Known rows, with every step that occurs:
nemud/paluzu/lide: [ 0.60  0.66  0.25  0.52 -0.02 -0.96  0.40  0.49  1.34 -0.15 -1.21 -2.33
 -0.37  1.28 -1.10 -0.35 -0.76 -2.41]
paluzu/sipad: [ 0.41  0.53  0.01  0.76 -0.65  0.41  0.56  0.45  1.31 -1.12 -0.86 -2.28
 -0.45  1.10  0.58  1.06 -0.31 -2.93]
paluzu/depipug/sipad/nemud: [ 1.90  0.26  0.34  0.80 -0.16 -3.07  0.24  0.64 -0.18 -0.66 -1.13 -2.14
 -1.21  0.87  0.51  3.91  0.84 -6.52]
depipug/sipad: [ 1.93  0.63  0.61  1.14 -0.35 -0.64  0.82  0.51  0.44 -0.36 -1.34 -2.25
 -0.62  1.08 -0.99  2.12  0.05 -2.97]
paluzu/depipug: [ 0.94  0.61  0.37  0.57 -0.33 -1.58  0.32  0.58 -0.06 -0.16 -0.93 -2.15
 -0.52  1.14  0.47  1.42  0.27 -2.99]
depipug/sipad/nemud/paluzu: [ 1.42  0.35  0.09  1.30  0.06 -1.73  1.14  0.66  0.72 -0.89 -1.06 -2.04
 -1.11  1.43 -1.69  2.07  0.06 -5.09]
sipad/depipug/nemud/paluzu/gebadum: [ 0.34  0.30 -0.15  0.97 -0.34 -0.14  0.70  1.07 -2.18 -0.43 -0.93 -2.34
 -1.47  1.34  0.27 -0.17 -1.03 -4.41]
lide/paluzu/sipad: [ 0.59  0.17 -0.26  1.30 -0.72  0.50  1.48 -0.22  2.80 -0.04 -1.07 -2.20
 -0.18  1.31  0.51  0.40 -0.33 -2.07]
nemud/depipug: [ 1.38  0.50  0.11  0.51 -0.19  1.20  1.15  0.55 -0.42 -0.18 -0.34 -2.36
 -0.58  1.22 -1.76  0.64  0.10 -3.17]
lide/paluzu: [ 0.86  0.47 -0.13  1.12 -0.30 -0.02  1.64 -0.19  1.84  0.80 -0.82 -2.20
 -0.18  1.24 -0.95  0.67 -0.08 -0.21]
sipad/depipug: [ 0.59  0.46  0.25  0.82 -0.76 -1.43  0.71  0.75 -1.04  0.10 -0.86 -2.07
 -0.46  0.82 -0.91  1.14  0.17 -1.50]
nemud/paluzu/depipug/sipad: [ 1.65  0.54  0.71  1.71 -0.28 -2.08  0.68  0.65  0.11 -0.69 -1.76 -1.99
 -0.53  1.80 -0.80  0.76  0.43 -5.15]
sipad/paluzu: [ 0.14  0.49  0.06  1.17 -0.62  0.41  0.59  0.82 -0.80 -0.15 -0.30 -1.98
 -0.45  1.53 -1.52  1.29 -1.43 -2.48]
sipad/nemud/paluzu/gebadum: [ 0.22  0.40 -0.40  0.79 -0.10 -0.09  0.70  0.85  0.29 -0.37 -0.21 -2.20
 -1.83  1.66  1.04  1.25 -0.54 -4.62]
sipad/nemud: [ 0.68  0.44 -0.22  0.27  0.03 -1.01  0.67  0.52  0.46 -0.46 -0.17 -2.20
 -1.11  0.74 -0.43  2.73  0.04 -2.73]
lide/paluzu/depipug/nemud: [ 1.33  0.29 -0.06  0.64  0.10 -1.10  1.09 -0.22  0.13  0.13 -1.07 -2.34
 -0.32  0.91  0.23  1.06  0.00 -3.07]
nemud/depipug/paluzu/lide: [ 1.49  0.47 -0.09  0.31 -0.80  2.60  0.90  0.65  0.51 -0.38 -0.70 -2.38
 -0.18  0.89 -0.50  0.86  0.85 -5.11]
gebadum/paluzu/depipug: [ 0.34  0.76 -0.28  0.65  0.07 -0.39  0.45  0.24  1.33 -0.22 -0.63 -2.43
 -0.72  0.88  0.28  1.72 -0.36 -3.33]
nemud/paluzu/depipug: [ 0.61  0.68  0.26  1.03 -0.16 -1.56  0.69  0.70  0.13 -0.42 -1.07 -1.98
 -0.39  1.76 -0.49 -0.07 -0.01 -3.30]
nemud/paluzu/sipad: [ 0.12  0.47 -0.14  1.16 -0.51  0.20  0.98  0.53  1.55 -1.26 -0.97 -2.10
 -0.42  1.75 -0.39 -0.52 -0.67 -3.14]

Rows:
[-0.36  0.11 -0.89  0.67 -0.31  0.67  0.59  0.44 -0.10 -1.36 -0.78 -2.69
 -0.81  0.30 -0.02  1.50 -1.19 -4.55]  gebadum/paluzu/sipad/depipug/nemud
[ 0.64  0.54 -0.13  0.69  0.21  1.21  0.74  0.77 -0.81 -0.72 -0.65 -2.47
 -1.44  1.58  0.52 -0.17 -1.30 -3.92]  depipug/nemud/paluzu/gebadum
[-0.23  0.52 -0.63  0.79 -0.27  1.36  0.74  0.16  2.62 -1.17 -0.58 -2.56
 -0.74  0.89  0.30  1.39 -1.11 -3.24]  gebadum/paluzu/sipad
[-0.31  0.18 -1.18  0.49 -0.01  0.51  0.65  0.27  2.81 -1.45 -0.07 -2.57
 -1.26  0.63  0.69  2.94 -1.00 -4.98]  gebadum/paluzu/sipad/nemud
[ 2.19  0.31  0.49  1.69 -0.50 -1.98  1.14 -0.09  1.53  0.52 -1.85 -2.11
 -0.32  1.35  0.16  1.84  0.71 -4.05]  lide/paluzu/depipug/sipad
[ 2.03 -0.01  0.00  1.40 -0.19 -2.80  1.13  0.02  1.35  0.21 -1.37 -2.08
 -0.88  1.10  0.31  3.38  1.09 -5.88]  lide/paluzu/depipug/sipad/nemud
[ 0.33  0.66 -0.32  0.13  0.26  0.29  0.13  0.07  2.37 -0.04 -0.77 -2.79
 -0.64  0.39 -0.18  1.52 -1.16 -2.30]  gebadum/paluzu/lide
[ 0.28  0.33  0.18  0.78 -0.66 -0.21 -0.22  0.72 -0.24  0.05 -0.78 -2.23
 -0.36  1.18 -0.70  1.36 -1.60 -3.23]  sipad/paluzu/lide
[ 0.38  0.48 -0.06  1.22 -1.55  1.59  0.89  1.18 -0.82 -0.07 -0.73 -1.95
 -0.94  1.21  2.22  1.45  0.73 -4.45]  sipad/depipug/paluzu/gebadum
[ 0.46  0.48 -0.29  0.63  0.21 -1.15  1.09  0.65  0.60 -0.60 -0.29 -2.05
 -1.01  1.36 -1.58  1.13 -0.33 -3.09]  sipad/nemud/paluzu
[ 0.30  0.25 -0.71  0.64 -0.98  1.35  1.00  0.71  1.78 -1.69 -0.39 -1.98
 -0.74  0.91  1.11  2.75  0.68 -5.96]  depipug/paluzu/sipad/nemud
[ 0.86  0.33  0.00  0.43 -0.26 -1.12  0.66  0.75 -2.29 -0.30 -0.90 -2.34
 -0.64  0.44 -1.24  1.41 -0.32 -2.30]  sipad/depipug/nemud
[ 1.22  0.56  0.26  0.03  0.14 -1.22  0.29  0.50 -1.46 -0.71 -0.86 -2.41
 -0.66  0.74  0.41  1.68 -0.15 -3.82]  paluzu/depipug/nemud
[ 0.47 -0.20 -0.47  1.05 -0.77 -0.51  1.29  0.01  0.24 -0.31 -1.27 -2.30
 -0.27  0.72  0.02  0.71 -0.37 -3.45]  lide/paluzu/sipad/depipug/nemud
[ 1.34  0.24  0.01  1.36 -0.15 -0.57  0.74  0.86  0.36 -0.69 -0.94 -2.20
 -1.96  1.71  0.83  2.10 -0.33 -6.48]  depipug/sipad/nemud/paluzu/gebadum
[ 1.20  0.35 -0.33  0.92  0.24 -1.86  0.34  0.38  1.36 -0.81 -0.86 -2.41
 -1.45  0.67  0.39  4.30  0.23 -7.02]  gebadum/paluzu/depipug/sipad/nemud
[ 0.09  0.16 -0.04  1.02 -1.25 -1.08  0.51  0.78 -0.19 -0.77 -1.10 -2.10
 -0.54  0.95  0.33  1.06 -0.08 -3.28]  paluzu/sipad/depipug
[ 1.26  0.18 -0.34  0.24  0.05  0.28  1.11  0.61 -0.38 -0.49  0.15 -2.35
 -1.23  0.96 -1.43  2.21  0.30 -4.81]  sipad/nemud/depipug
[ 0.87  0.74  0.08  0.30 -0.83  1.13  0.39  0.63  1.37 -0.31 -1.11 -2.21
 -0.08  0.76  0.34  1.49  0.31 -3.14]  depipug/paluzu/lide
[ 1.11  0.23 -0.67  0.58 -0.76  3.38  1.23  1.04 -0.39 -0.55  0.27 -2.26
 -1.68  1.26  1.46  2.37  0.87 -7.76]  sipad/nemud/depipug/paluzu/gebadum
[ 1.75  0.14  0.26  1.68 -0.80  1.42  0.99  0.88 -1.79 -0.38 -0.78 -2.14
 -0.63  1.77 -2.54  1.60 -0.76 -6.54]  nemud/depipug/sipad/paluzu
[ 1.78  0.31  0.18  0.78 -0.08 -1.68  0.82  0.56  0.41 -0.65 -0.87 -2.21
 -1.20  0.83 -0.79  3.74  0.36 -4.78]  depipug/sipad/nemud
[ 0.57  0.66  0.02  1.12 -1.31  0.50  1.16  0.93 -0.56 -0.27 -0.89 -1.81
 -0.16  0.93 -0.60  1.47  1.12 -2.75]  sipad/depipug/paluzu
[ 0.81  0.79 -0.06  0.93 -1.04  2.87  0.94  0.88  0.66 -0.25 -0.57 -2.12
 -0.95  1.40  1.90  1.44  0.32 -4.05]  depipug/paluzu/gebadum
